In the rows, zero is written as 128.
Known rows, with every step that occurs:
vatovo kifurig dudid: [134  76 141 161 108 123 119 132 103 112 128 116 125 107 125  86 107 106
 150 102 150 139 111 125 125 110 129 136 184 125 108 144  99]
debagor miko vatovo kifurig dudid litok bekov: [ 93  89 187 190 134 114 108 180  91 179 131  94 141 103 151  43 112 167
 142  78 142 105 159 111  92  68 177 135 213 130 132 138 171]
lofed vatovo kifurig dudid: [125  56 119 157  96 160 129  99 118 115 128  93 106 101 102  91  89  96
 144 108 139 139 114 114 126 112 130 116 218 174  96 149 109]
miko vatovo: [163 131 166 162  96 110 116 146 101 137 127 126 158 123 148  95 146 110
  82 151 140 135 153 115 123 104  88 127 166 100 170 158 122]
dudid litok: [134 143 157 170 134 124  92 157 111  92  98 115 135 133 172 137 141 137
 111  82 143  91 140 140 151  91 148 171 143 110 102 142  98]
miko vatovo kifurig dudid litok bekov: [113  83 165 179 121 123  85 163  93 154 121  97 141  99 137  65  95 172
 159  79 141 124 151 121 105  90 181 132 199 133  93 165 137]
kifurig lofed: [150 130 101 150 124 102 100 129 127 126  91 140 133 130 202 110 141 106
 117 128 156 125 130 142 149  99  91 159 144 108 122 126 108]
vulat kifurig dudid miko vatovo: [136 132 131 196  89 157  96 149 110  85 156 110 158  97 166 122 102 110
 129 137 167 117 184 121  68 146 127 115 143 127 160 161  98]
vulat kifurig vatovo miko debagor: [151 110  78 198 113 136 109 144 100 113 146 128 120 141 158  81  97  68
 127  98 186 100 142 151  92 121 130 106 149 135 159 141 131]
vulat kifurig dudid miko: [136 135 117 189 107 158  89 145 119  48 137 109 144 111 175 143  99  97
 138 117 178 100 165 145  96 155 138 149 140 128 129 142  81]
lofed vatovo kifurig: [143  75 115 148  88 131 143 111 122 129 130 105 101 122 124  92 117  96
 110 111 139 159 120 100 156  97 106 121 182 157  97 141 132]
litok dudid kifurig lofed vatovo: [158 151 110 127 136 132 122 134 139 125 131 144  92 118 194 116 135 106
 145 116 141 105 155 108 158 130  86 123 144 159 141 135 129]
litok dudid kifurig lofed vatovo miko: [163 132  87 149 107 146 119 145 136 149 141 143  94 129 179  94 132  83
 157  93 168  85 161 102 159 125  83 112 120 181 134 153 118]
dudid kifurig lofed vatovo: [152 124  82 141 126 141 129 117 134 126 117 149 101 130 185 121 124  70
 130 104 144 136 150 110 158 114  78 124 154 166 113 145 119]
zopuv lofed vatovo kifurig: [128  73 111 119  78 124 124  87 137 133 143 100 108  98 134  95  98 120
  90 127 146 176 131 105 181  90  84 142 179 151  86 130 159]
vulat kifurig: [173 139 135 158 114 106 118 149 122  85 112 142 111 129 186 142 124  79
 114 115 149 143 138 148 125 127 104 142 143 116 122 135 103]
bekov litok dudid miko vatovo: [155 193 155 156 106 100 123 179 131 113 125 107 140 119 178  95 171 154
  94 172 140  87 202 111 117 117 106 146 114  96 168 160 163]
vulat litok dudid: [140 186 169 176 139  73  92 187 101  90 106  99 118 112 186 123 155 165
  84 120 154  56 144 150 122 132 149 162 140  91 124 138  86]
kifurig dudid litok bekov: [104 123 156 177 161 124  43 155 105  99  94  90 147 129 153 119  98 159
 154  85 145  56 136 166 120 118 188 190 201 121  84 150 108]
lofed kifurig: [144 112 137 154  86 107 128 100 139  97 132 135 120 128 136 116 122 122
 102 139 143 135 108 124 151 108  92 156 159 131 107 118 114]
litok dudid kifurig lofed: [175 174 128 136 144  99 117 169 127 115 124 167 111 125 215 108 157 121
 145 112 154 116 150 121 153 126  90 140 111 109 147 136 124]
litok dudid kifurig vatovo miko: [184 133 108 172 125 140 107 174 123 127 165 140 113 135 158  72 127  89
 166  82 164  82 163 112 119 129  91 128 124 145 161 171 105]
debagor miko vatovo: [137 132 183 174 108 105 137 164  99 162 140 121 156 126 160  73 156 108
  76 147 146 124 170 106 112  80  88 125 178  98 210 128 153]
zopuv lofed vatovo kifurig dudid miko debagor: [ 71  72  89 159  88 168 110  85  99  87 186  69 155  85 105  80  70 144
 100 134 182 121 154 102 143 129 143 135 180 134 128 119 170]
debagor miko vatovo kifurig: [143  98 170 171  91  94 171 164  97 180 143 127 132 109 156  42 155 110
  87 122 146 172 157  82 114  67  92 104 168 106 185 129 171]
vulat litok: [127 159 138 186 128  89  94 171 100  99  91 103 132 123 183 128 146 126
  71 105 165  93 140 153 123 112 139 164 153  93  98 142  77]
lofed kifurig dudid: [118  96 141 162 100 138 106  87 134  90 142 125 133 114 106 118  93 126
 136 138 145 108 100 136 126 118 118 154 193 154 104 128  89]
litok dudid: [165 159 175 145 129  94  95 158 118  91 124 117 128 135 162 107 153 135
 108 145 138  86 135 136 142 133 114 158 148  90 158 134 112]
debagor miko vatovo kifurig lofed zopuv: [110  99 118 162  86  95 150 133 106 223 137 115 135  72 202  40 136 108
  88 124 143 180 145 107 135  68  67 122 132 112 176  77 203]
bekov litok dudid kifurig vatovo: [178 178 117 135 161 108 138 170 147 116 116 147  76 129 180  99 147 112
 160 109 118  98 162 135 115 108  95 147 145 126 134 164 147]

Rows:
[149 155 101 143  85  90 150 172 144 161 112 127 110  83 210  59 164 164
 139 144 152 139 189  98 127  88 100 117  87 109 129 157 180]	bekov litok dudid miko vatovo kifurig lofed
[147 108 124 180  57 122 136 157 102 129 156 113 157 105 158  67 144 129
  89 137 170 169 179  76 128 104 102 121 116 102 149 158 139]	dudid miko vatovo kifurig
[168 184 157 127 137  75 125 164 141 100  92 125 100 132 168 118 171 127
 122 142 120  85 143 149 138 111 106 161 149 101 129 143 149]	bekov litok dudid
[186 157  92 152 136 116 136 181 146 141 131 141  81 139 163  80 146  86
 176  83 147  79 169 128 116 103  87 132 120 146 128 177 136]	bekov litok dudid kifurig vatovo miko
[ 73  56 124 136 130 145  61 101 130 134 127  67 116  97 126  98  52 173
 157  82 144 113 130 130 153  94 166 170 214 173  33 139 159]	zopuv lofed vatovo kifurig dudid litok bekov
[168 128  98 164 139 138 117 143 115 108 141 147 114 135 168 102 119  82
 132  99 146 128 146 119 125 114  84 145 157 130 142 159 106]	dudid kifurig vatovo
[118 101  61 174 106 140 113 114 102 147 120 117 131 140 148  73 116  81
 102 117 180  90 137 124 142 105 114 107 163 157 142 125 144]	kifurig lofed vatovo miko debagor
[175 197 109 118 156  82 144 178 145 124  88 173  83 126 221 120 172 113
 159 110 131 112 159 135 149 108  85 142 106 112 119 142 156]	bekov litok dudid kifurig lofed
[152 196 132 147 119  94 113 180 139  75 113 108 124 128 184 115 170 143
 113 149 146  68 177 129 138 126 115 178 104  90 137 147 149]	bekov litok dudid miko
[120  80  78 195  85 136 117  96 115 132 165 123 127 137 108  53  92 108
 113 122 181  92 108 120 116 104 111 123 161 153 146 126 140]	lofed kifurig vatovo miko debagor
[125  99 103 154  69 102 127 114 107 200 123 117 135  71 191  67 118 116
 101 128 144 193 133 121 149  88  65 125 122 116 132 105 174]	miko vatovo kifurig lofed zopuv
[ 97  87 187 186 118 141 137 175  90 163 136 105 143  85 139  58 126 149
 139  69 139 125 155 101  95  49 160 106 186 129 154 136 138]	debagor miko vatovo kifurig dudid litok
[152  91  90 145  99  97 131 134 126 145 104 145 107 111 197  83 132 114
 136 104 161 169 113 116 156  81  96 137 136 119  96 127 128]	vatovo kifurig lofed
[147 130 119 157  71 109 117 161 122 154 144 126 138  84 209  52 151 169
 128 142 176 142 175  78 128 110 105 116  85 106 163 145 154]	litok dudid miko vatovo kifurig lofed
[131 158  83 179 119 122 115 174 129 147 119 121  90 112 204 101 134 111
 133  62 180  65 171 112 133 128 118 110 116 174  95 155  87]	vulat litok dudid kifurig lofed vatovo miko
[110  87 141 172 146 116  76 158 105 116 103  97 130 117 148  89  97 159
 174  60 148 109 123 142 126 103 192 168 193 131  59 149 125]	vatovo kifurig dudid litok bekov
[100  86 137 133  87 127  87  60 147  98 160 112 140  93 111 123  72 146
 127 150 157 123 104 137 154 114  94 173 188 141  94 107 119]	zopuv lofed kifurig dudid
[121 100  78 150  91  96 122 112 117 165 107 116 119  92 197  89 118 106
 110 108 151 175 106 135 171  95  78 161 118 116 102  91 157]	vatovo kifurig lofed zopuv
[166 120  96 166 128 128 101 133 137  99 116 131  97 123 186 119 102  89
 136 111 150 131 135 157  91 119 104 133 162 143 125 146 103]	vulat kifurig vatovo
[186 176 167 141 138 102 124 173 108  87 145 149 116 137 174 116 161 111
 125 115 139 109 156 116 150 143  98 146 131 101 168 144 115]	litok dudid kifurig
[103  97 110 196 108 141 119 143  67  73 162 100 160 113 130  69 114 131
 114 118 187 113 144 111 120 132 163 132 153  89 158 125 134]	vatovo kifurig dudid miko debagor
[ 88  69 129 166 137 154  81 125 119 128 108  72 109 112 120  89  71 154
 170  67 138 104 127 129 129 104 191 150 224 180  43 154 130]	lofed vatovo kifurig dudid litok bekov
[142  71  80 181  72 144 111  93 153 140 150 122 115 135 124  70  87  99
 139 109 171 101 113 117 124  93  87 142 154 179 104 146 107]	lofed kifurig vatovo miko
[125 107 122 126 100 133  94  83 140 113 139  97 128 120 138 129 103 114
  83 151 143 127 144 127 174 105  79 164 183 144 107 130 142]	zopuv lofed vatovo
[122  89 111 182  84 149 112 138 104  83 148  98 151 103 140  91 115 121
 138 105 175 120 145 113 127 123 138 147 143 117 117 152 101]	vatovo kifurig dudid miko
[116  87 171 177 100 142 117 155  95 140 130 107 143  81 127  80 113 156
 148  70 142 136 147 114 110  73 161 114 177 133 110 164 108]	miko vatovo kifurig dudid litok
[142 159  84 148 119 115 116 124 109 138 122 144 124 107 216 128 128  79
 116 103 149 150 141 138 172 125  64 166 106 112 127 102 140]	dudid kifurig lofed zopuv
[125 108 130 124  73  95 109  78 154 102 157 128 133 111 142 132  99 143
  90 152 159 143 112 125 182  95  71 173 152 122  91 105 142]	zopuv lofed kifurig
[122  62  78 155  65 140  88  68 164 144 172 114 129 109 126  83  67 122
 132 121 183 115 119 119 147  81  63 156 147 170  89 130 129]	zopuv lofed kifurig vatovo miko
[131 112  87 142 114 137 104  98 140 134  99 119 117 124 178 110 119  99
 115 136 143 119 129 132 152  93  90 137 171 156 106 133 118]	kifurig lofed vatovo
[157 118  80 194 128 143 126 154  81 123 169 143 132 149 142  61 120  62
 121  81 183 102 156 118 119 115 105 111 148 123 176 153 134]	dudid kifurig vatovo miko debagor
[116  85 102 137  89 124  93  61 169 121 159 121 125  99 137 100  71 146
 110 148 155 133 110 131 146  90  65 172 167 148  98 118 139]	zopuv lofed kifurig vatovo
[144  74 155 170  88 130 127 135  94 147 141 116 143  90 111  63 108 119
 133 121 147 163 138 110 105  96 117 101 191 128 142 162 115]	miko vatovo kifurig dudid
